What can hang from each mark:
Q510: Q107 Q188 Q325 Q628
Q188: Q510 Q577
Q107: Q489 Q510
Q325: Q510
Q119: Q577
Q577: Q119 Q188
Q628: Q959
Q489: Q107

Each row was made from one small tree. Brackets hold a mark, then the marks that hang from it, in the order of their numbers. Every link used is in the known rows. Write each row's tree.
Known rows:
(Q577 (Q188 Q510)): [ 10  -2  13  40  24   1   5 -15   7  30   7  -9   4  21  -8 -15 -39 -29
  12 -33 -26  24  10 -16   8  25   9  -3 -18 -37 -12   7   2 -13  -9  -6
  13 -26 -16  -6 -14  -5 -22   2   5  15 -19 -30 -12  20  36  15  11   1
  27  -6   3]
(Q188 (Q510 Q325)): [  7  12  19  55  17  -6  28 -23   8  37  -6 -11   3  -1  -6  -1 -23 -27
   9  -1 -10  24   1 -12  11  22   4  13   6 -22  -3   0  17  10 -24 -28
  -2 -23 -15  -1  -1  -5 -21   3   1  19  -5 -14 -19  -8  48  51  17   3
  23  -8 -16]
(Q325 (Q510 Q107 Q628)): [  9   8  17  24  33   4   7 -30  25  33  -3  -7 -15   4   5  -5 -21 -24
  21  -1 -24  26   2 -34  24  34   3  10   1  -3 -23   7   0 -25  13  10
  34 -10  -4 -37 -34  -5   0  -9   6  -9 -34  -6  11  13  42  34  23 -15
   0 -19  16]
(Q119 (Q577 Q188)): [  8   8   9  20  32  13  -3  -2  13  22  11   8 -21   3   2 -17 -49 -24
  16 -34 -35  34  25 -10   2  25  17  15 -22 -21 -14   7   2 -18  26 -16
  11 -32  -7 -17  -9  -1 -19 -18   7   7 -14 -23 -12  18  20  10  11  12
  22 -12   4]
(Q107 Q489 (Q510 Q188 Q628)): [ -9 -27  -1  23  38  -5   8 -48  36  20  -2 -14 -10  -4 -30 -11 -39 -25
 -10  -8 -39  11   8 -14   8  20  10   7  -6 -11  23  13 -31 -43  -6   0
   8 -13 -20 -33 -19 -19   7 -13 -16  -1  -1 -12  -7  13   8   4  13 -22
  20 -15   5]
(Q107 Q489 Q510): [  8   7  16   9  22  17  23 -28  44  35  13   8 -18  11  -8 -16  -4 -26
 -17  -6 -33  -4  12  -6   4  23   5  -4  22  -9   7  13  -7 -24   5  -2
   7  -5  -4 -21 -14 -20  -9   3  -3   7  -1 -18 -10   6  17  16   3 -17
  40  -8   1]
(Q510 (Q188 Q577)): [ -4  -7   2  42  34 -12   1 -17   7  11  -2   3  -5  10  11 -29 -30 -20
  -3 -10 -16  11  18 -20  -9  12 -22  12  -1 -15  -7  11  -9 -24 -19 -16
 -10 -29   4  -2 -15  14   0 -30  -9  -7   0 -17 -16  -3  30  22  18   2
   3 -42  -3]
(Q188 (Q510 Q107 Q325)): [ 18  27  19  56  16  -8  22 -16  19  41  -2   3  -1  -4   7   8 -11 -19
  18  -6  -5  20  -5 -19  22  27  -2   4  14 -12 -11   9  25   7  -7 -28
   9 -13   0  -4  -6 -13 -11  13   1  13  -8 -16  -2  -5  48  66  23   9
  18  -5 -26]
(Q325 (Q510 Q188 (Q628 Q959))): [ -4  -7  -1  34  47 -21 -14 -23  18  14 -17  -8  -2 -13   1 -17 -56  -8
  24   2 -31  23   0 -45  -5  21   6  25 -37 -21 -25  -6 -30 -29 -18   9
   1 -28  -4 -35 -24  -1 -17 -39 -19 -13 -28  -1  -9 -14  18  12  19 -14
  17 -12  17]
(Q510 Q628): [  2  -3  12  23  22  -9  21 -26   2  21  -5 -13  -6   2   0 -10 -28 -29
   8  -6 -25  33  14 -32   4  22   3  37   1 -11 -12   1   8 -26   0   3
  22 -21 -14 -25 -27   7   7 -26  -4  12  -8 -14  -3   7  14  16  -3  -3
  10 -13  23]
(Q577 (Q188 (Q510 Q628))): [  3 -21   9  53  25  -3  11 -28 -10  31   5 -25  10  14 -16  -4 -51 -35
  18 -29 -29  49  -1 -24   8  27  26  12 -33 -33  -8  11  -4 -26 -16  -5
  33 -35 -22 -20 -19   1  -6  -2  -3   7 -18 -24  -2  27  34   9   4  -9
  16  -8  20]
(Q325 Q510): [  0  12  26  18  28  12  12 -22  26  27  -5  -1 -22   3  -5 -28 -30 -18
  13   9 -23  10   6 -20   8  25  -5   3  -7 -21 -19  -7  12 -12  -4   3
   8 -18  -9 -20 -15   1 -17 -17  -2   4 -18 -21 -15  -7  45  24  22  -2
  16 -19  11]
(Q107 Q489): [  7  19   1  13  22  12  21 -28  26  38   2   5  -9   0  -6 -17 -25 -20
  -2 -19 -17  -6   6  -9   0  18   1  12  13  -6 -11  10  13 -22   2   3
   2 -11   7 -20  -7  -1   0 -18   5  18   2 -16 -15  12  25  20   7  -6
  20   0   1]
(Q107 (Q510 Q188)): [ -8 -15  18  11  39  -4   1 -31  30  11   1 -14 -20   5  -8 -31 -33 -29
  -9   1 -36  15  12 -16  -9  26  -6  -2 -15 -22   7   1 -15 -28 -10 -25
 -10 -17 -28 -11  -9 -14 -19  -3 -16  -2  -3 -28 -14 -14   5  15  13  -1
  27 -23   1]
(Q489 Q107): [ 14  14  26  14   8   4   5 -39  20  31 -16  -7 -25  16  12 -27 -12 -24
  -3 -18 -28  -7  16 -15  19  17   5  23   7  -7 -20 -12  13 -18   0  -6
  12 -28 -22 -21 -23  -5 -28 -10  14   8   5 -12  -3 -11  15  22   0 -11
  18  -9  24]
(Q489 (Q107 (Q510 (Q188 Q577)))): [ -1 -16  23  38  20  -9  -4 -41  27  24  -6 -12 -16  26  20 -34 -14 -28
 -19  -2 -37   5  39  -5   9  19  -5  -3  -1 -16  14   9 -32 -28 -15 -21
  -7 -33 -26  -6 -18  -6 -17  -8   3  -9  10 -13   0  -5  27  17  14 -10
  22 -50  17]
(Q489 (Q107 (Q510 Q628))): [  9 -12  25  11  14  -4   4 -50  29  35 -12 -32 -26  22  -1  -9 -17 -44
 -12  -9 -38  25  27 -15  19  28  17  18   3  -7  -3 -10 -16 -30   0  -9
  27 -21 -38 -26 -32 -15 -11  -7  -2   7   0 -11  12   0  16  14  -3 -32
  31 -19  40]
(Q489 (Q107 (Q510 Q188 Q325))): [ -2  -9  28  35  20 -13 -12 -39  56  31 -15 -17 -25  18   6 -30  -9 -23
  -9   8 -42  12  10   0  17  24  15   9   4 -25   7 -11  -3 -19 -23 -42
  -6 -24 -34 -16 -15 -16 -38  -4   0   4  16  -6  -5 -13  20  45  15 -12
  26 -21   4]
(Q489 (Q107 Q510)): [ 11   2  36   3  13  13   2 -40  41  29  -5 -13 -26  25   5 -26  -7 -26
 -15  -4 -42   1  28 -10  21  30   5   5  14  -8  -4  -6  -5 -17  -1 -15
   3 -20 -36 -21 -16 -21 -33   9   8   9   5 -15   0  -8  17  25   0 -16
  33 -15  23]
(Q325 (Q510 Q107 Q188 Q628)): [  0 -14   5  35  48  -8 -14 -45  24  24 -18 -15 -10  -7 -12 -10 -35 -16
  29   6 -27  31 -12 -34  12  23  -5   9 -20 -13 -21  -2 -13 -38   2   1
  34 -21  -8 -34 -29  -8  -6 -18   3 -26 -26  -8   3   8  38  28  23  -9
   0 -26   9]
(Q188 Q577): [  6   9   9  34  17   8  22 -18   3  16  11   9 -20  13  15 -14 -15 -29
  -2  -3 -12   4  38 -12   4  12 -19  12  10  -9  -9  12   9 -10  -7 -11
  -3 -13  -1  -1 -24  16   1 -20  -2   8  -1 -12 -11  -6  41  33  14  10
  14 -32  -1]
(Q188 Q510 (Q577 Q119)): [ 23  22  -3  51  22   5  33 -24 -14  26   2   0   7  -5   9 -15 -33 -21
   8   0  -1   5  15 -18  -9   4 -20  -2   1  -8   3  30  -5  15 -13 -17
  -4 -35 -15  -2  -2  15  11   6  15  19  -3 -15   0 -18  65  30  10   2
  11 -31   9]
(Q489 (Q107 (Q510 Q325 (Q628 Q959)))): [  9  24  31  39  18  -9   4 -23  36  33 -12 -20 -15  14  12  -5 -10 -23
   6  10 -33  21  24  -9  18  29  26  38   5  -6 -13   4 -12 -14 -12 -21
   8 -24 -13 -32 -21 -29 -27 -10  -1  11   2   8  17 -18   6  41   5 -22
  38   0  35]
(Q188 Q510): [  5   3  12  34  12  -4  24 -24 -10  31  -7  -3  -1   5  -7 -13 -32 -25
   3 -16 -12  16  13 -25  -1  22  -5  -2  -4 -21  -7   0   4  -3 -14  -9
   4 -27 -25  -6 -10  -9 -17   0   2  16 -11 -29 -21  -6  44  22   2   2
  21 -12  -4]
(Q188 (Q577 Q119)): [ 13  29   5  32  30  13  20 -21   7  18   2   0 -16   0  16 -26 -25 -14
  13   4   3   5  19 -16  -9   8 -24  13  12  -7  -2  31   6  -1  -3 -15
  -2 -13  -6  -4  -8  26  11  -4   8  11  -1   2  -1 -10  53  29  13  -3
   7 -26  21]

Which tree is each row?
[  8   2 -10  38  47 -12   5 -25   8   6 -10   0  -8  -6  10 -40 -42 -11
  22   5 -12   4   3 -23 -21   4 -31   7  -5 -17   7  26  -7  -9 -14 -23
  -7 -25 -12  -5  -1  18   6 -19   5   3   2  -4  -4 -13  42  13  20   0
   1 -37  10] | (Q510 (Q188 (Q577 Q119)))
[  1  -2  25  38  17   0  20 -27  34  23   3 -12 -18  11   0  -8 -17 -26
   5  22 -32  41  17 -11  13  27  18  24   5 -22   3  13   6  -7  -7 -31
  16 -12 -14 -27 -14 -12  -5   0 -13  11  -2  -5   4   7  16  43  12 -13
  22  -6  16] | (Q107 (Q510 Q325 Q628))
[  8   7 -10  75  21 -16  25 -13 -32  21  -9   1  22  -4   7  14 -34 -27
  15  -6  -6  28  36 -32  -1  20  -6  31 -11   1  -6  17 -22  -6 -21   9
   9 -33  -3  -9 -27   6   9 -21 -14  14 -27  -7  -3  -8  41  27   8  -1
  26 -28  29] | (Q188 (Q510 (Q628 Q959)) Q577)
[ -7  -5  13  13  37   6   6 -35  43  24   3   0  -8   0 -22 -19 -29 -22
 -13 -18 -39 -15   5  -5   1  30   1 -13   6 -18  13  13 -19 -33  -8  -3
 -12  -9 -14 -24 -12 -26  -7   3 -11  -2  -2 -25 -17   5  13   5  12 -15
  30 -20  -7] | (Q107 Q489 (Q510 Q188))
[ 11   1   5  35  23  11  16 -12  -9  33  12   2  -4   2  -6 -10 -63 -25
  16 -37 -31  38  22 -17   6  34  16   1 -23 -18  -1   6   0   0  11 -19
  18 -43 -22  -8  -8   0 -16  -4   5   8 -13 -34 -20  14  28   8   9  18
  28 -12  -5] | (Q119 (Q577 (Q188 Q510)))
[  2  -1  15  26  44  -2 -11 -40  38  29  -8  -2 -13  -2  -8 -20 -30  -9
  15 -10 -19   5  -9 -31   7  29 -15  -5 -16 -22 -20  -3  -3 -32  -2  -3
   9  -9   4 -27 -22  -7 -28 -11   5 -22 -25 -19 -10  -3  40  28  26   0
   4 -29 -13] | (Q325 (Q510 Q107 Q188))
[ 27  -4   3  43  43  -3   6 -30   9  36  -1 -21   5   0  -5   5 -48 -22
  37 -25 -10  43 -17 -27  12  18  10  -3 -27 -14  -6  30  -5 -11   7  -6
  46 -26 -24 -22 -14 -12   4  19  17   8 -29  -5  18  16  43  17  12  -4
   9  -2  24] | (Q577 Q119 (Q188 (Q510 Q107 Q628)))
[ -8 -28  -5  60  37 -15   0 -29   9  17  -6 -10  -8  -1  -6 -17 -38 -26
  17  10 -16  38  17 -21   3  13  -6  19 -29 -17  -1   8 -26 -22 -16  -2
  14 -27  -9 -26 -30  25   7 -38  -7 -21 -27 -10  -8  14  45  24  31 -15
  -2 -48  14] | (Q325 (Q510 (Q188 Q577) Q628))
[-11  -7  24  29  31  -8   8 -24  49  15   4 -10 -16   5  -1 -31 -23 -13
   2  15 -37  14   8 -12  -6  26   3   7  -5 -27   4   9   1 -12 -20 -43
 -10 -15 -13  -6  -3 -20 -29  -4 -13   7   3 -16 -11 -13  15  40  23  -4
  18 -22 -14] | (Q107 (Q510 Q188 Q325))
[  1  -6 -19  49  51 -17   1 -33  -3  10 -15 -13  -2  -7  -5 -20 -49 -16
  17   7 -13  25   5 -32 -17   0 -19  26 -18  -8  18  31 -11 -18 -16 -14
   9 -30 -12 -12 -16  22  19 -21   0   6  -2   9   4  -2  41  13  12  -3
  -4 -35  28] | (Q510 (Q188 (Q577 Q119)) Q628)
[ 10  27  13  26  45  -3  -6 -17  30  31  -7  -3  -8  -5   6   6 -25 -18
  22   1 -19  12   0 -35  14  35   2  21 -14  11 -38   0 -19 -29   8  25
  25  -6   8 -44 -35 -24 -13 -18  -5 -11 -44  10   9  -4  29  27  10  -8
  15 -12  32] | (Q325 (Q510 Q107 (Q628 Q959)))
[ 14  22  17  45  29  -4  17 -29  34  30  -3  -5 -10   8  12  11 -10 -22
  27  11 -16  38  -5 -23  22  23   6  30  13  -4 -22  13  32  -6   1 -17
  34  -5  10 -27 -21  -8  -6  -1   0   6 -10   6  12   9  27  55  17   0
   2  -2   1] | (Q510 Q107 Q325 Q628)
[  4 -18  30  14  27  -3 -12 -49  37  25 -16 -20 -20  13  -4 -33 -25 -23
 -18  -7 -48  -4  20 -13   8  21   4   2  -3 -17   3 -13 -16 -31  -6 -25
   0 -33 -37 -18 -16 -22 -34  -1  -3  -2   8 -18  -2 -17  12  12   5 -18
  27 -24  11] | (Q489 (Q107 (Q510 Q188)))
[ 27  27  18  58  41  -1   1 -16  32  40   2 -11   3  12   6  -8 -39 -15
  31 -18 -16  24 -26  -8  12  16  12  -3  -7 -32 -12  30  22  17 -11 -31
  25 -14  -9  -6   4 -15 -14  38  24  17 -14  -2  14   4  54  40  24   5
  18   2 -12] | (Q577 Q119 (Q188 (Q510 Q107 Q325)))
[ 12   1  11  48  24 -14  23 -41  -3  41  -5  -3   9   1  -6  19 -25 -32
   9 -10 -14  34   2 -37  18  27  -3   6 -10  -5  -1   5   2 -12  -1   0
  32 -19 -22 -24 -30 -14   9  -2  -2   2 -22 -19   0   8  43  35   3 -10
   9 -13  15] | (Q188 (Q510 Q107 Q628))
[  5 -10   0  63  17 -13  33 -32 -24  25 -10  -9  11   1   0  10 -24 -38
  11 -15 -11  40  28 -24   5  15 -10  17  -6  -7   6  11 -13  -5 -14   1
  18 -37 -14 -12 -24  21  17 -14  -5  12 -10 -18  -5   9  52  27   5  -8
   7 -34  14] | (Q188 (Q510 Q628) Q577)
[ 13  23  12  40  28  -8  20 -32  45  41  -3  -1   3  -1   2  15 -13 -25
  12  -4 -14  20  -8 -11  32  26  10  29  23   3  -6  21  23  -9   0  -7
  25  -3  19 -32 -19 -12  10  -1   0   9  -3   3   3  18  26  50  18 -19
   6   8  -2] | (Q510 (Q107 Q489) Q325 Q628)
[ -9 -15   6  46  37  -3  -6 -24  15  17  -3   5 -12  11   6 -32 -33 -16
  14   7 -21  12  17 -18   2  19 -21   9 -18 -21  -9   7  -9 -14 -17 -12
  -7 -26   4 -12 -19  19 -10 -24  -5 -14 -16 -14 -15   0  57  29  37   2
   1 -56   0] | (Q325 (Q510 (Q188 Q577)))
[  9  21  -2  24  31   0  13 -40  33  39   1   3  -1   0  -9  14 -13 -28
   7 -23 -16  15  -3 -22  24  30   1  13  21   5 -13  15   4 -28  10  15
  34  -6  13 -33 -33 -13  18  -5   7   0 -13  -3  -5  22  29  26   9 -19
  12  -2  12] | (Q510 (Q107 Q489) Q628)
[ 18  26  10  70  27  -6  27 -17   2  33  -6   0   4  -3  10 -13 -29 -16
  20   8   8  16   6 -10   0   6 -10   9   5 -14  10  35  12  37 -15 -34
  -8 -23 -12   6  10  20   7  13   7  23   0   2  -4 -20  70  58  23   7
   9 -29 -14] | (Q188 (Q510 Q325) (Q577 Q119))
[ 12   1   4  69  23  -6  27 -31  -9  39   5  -2  19   4  10  25 -12 -39
  12 -10  -3  39  22 -25  24  21 -16   7   1   2   1  22  -2 -11  -6   0
  32 -17   0 -16 -34   6  21   4  -3   2 -22 -10   6  16  59  35   7  -6
  13 -34   7] | (Q188 (Q510 Q107 Q628) Q577)
[ 11  11  14  57  28  -6  16   1   9  34  14   8  -8  -5   2  -2 -50 -23
  29 -14 -31  53   9  -1  15  33  25   7 -18 -24  -7   8  13  21   0 -40
  11 -40  -7  -5   4  -3 -25  -1   4  17  -7 -25 -15  17  36  40  20  21
  30  -9 -11] | (Q119 (Q577 (Q188 (Q510 Q325))))
[ 14   9   9  75  24 -15  -3   1   7  27   4 -10  20   9   4   1 -48 -19
  28 -13 -30  44  -1 -14   6  26  33  29 -38 -29 -28  19  -8  -5 -27  -7
  16 -36  -2 -18 -12 -11 -21  -8  -8  16 -28  -4   8   5  26  34  14  -2
  30   7  13] | (Q577 (Q188 (Q510 Q325 (Q628 Q959))))
[ 21  -7  15  31  35  -6  -7 -47  26  15 -12 -18 -17   7  11 -39 -19 -17
  -5   0 -27  -2  20  -9   1   8  -9  -6   1 -13  17  21 -31 -14 -18 -34
  -4 -21 -38  -8  -7  -1 -11   6   5  -3  12  -4   7 -15  43  14  11 -20
  19 -42  25] | (Q489 (Q107 (Q510 (Q188 (Q577 Q119)))))
[  1  -4   9  14  23  12  22 -36  36  27  10 -13  -8   5 -17  -2 -20 -34
 -14  -6 -41  14  12  -8  12  19  18   0  11   1  16  16 -12 -31   4   7
  16  -6 -12 -32 -23 -23  10  -6  -6   3  -1 -12  -3  18  14  12   2 -26
  27  -8  25] | (Q107 Q489 (Q510 Q628))
[ 17  12  12  48  31  -1  10 -12  22  29  -3 -15   2   6  -6 -24 -49 -10
  37  -7 -25  27 -19  -8   2   9  17   5 -17 -44  -7  23  16  18 -18 -37
  11 -26 -24 -10  12  -3 -15  22  14  29  -3 -11   7  -1  46  37  24  11
  24   1 -10] | (Q577 Q119 (Q188 (Q510 Q325)))
[  5  22   8  38  44 -12   6 -35  58  34 -11   2   3  -7  -2  -2 -23 -11
   7 -12 -21   3 -16  -9  18  19   1   8  13 -11  -2  17  18 -15 -13 -20
   5  -1  25 -20  -9 -20 -10  -9  -3  -2   0  -9 -11   4  29  50  28  -9
   3  -7 -30] | (Q510 (Q107 Q489) Q188 Q325)
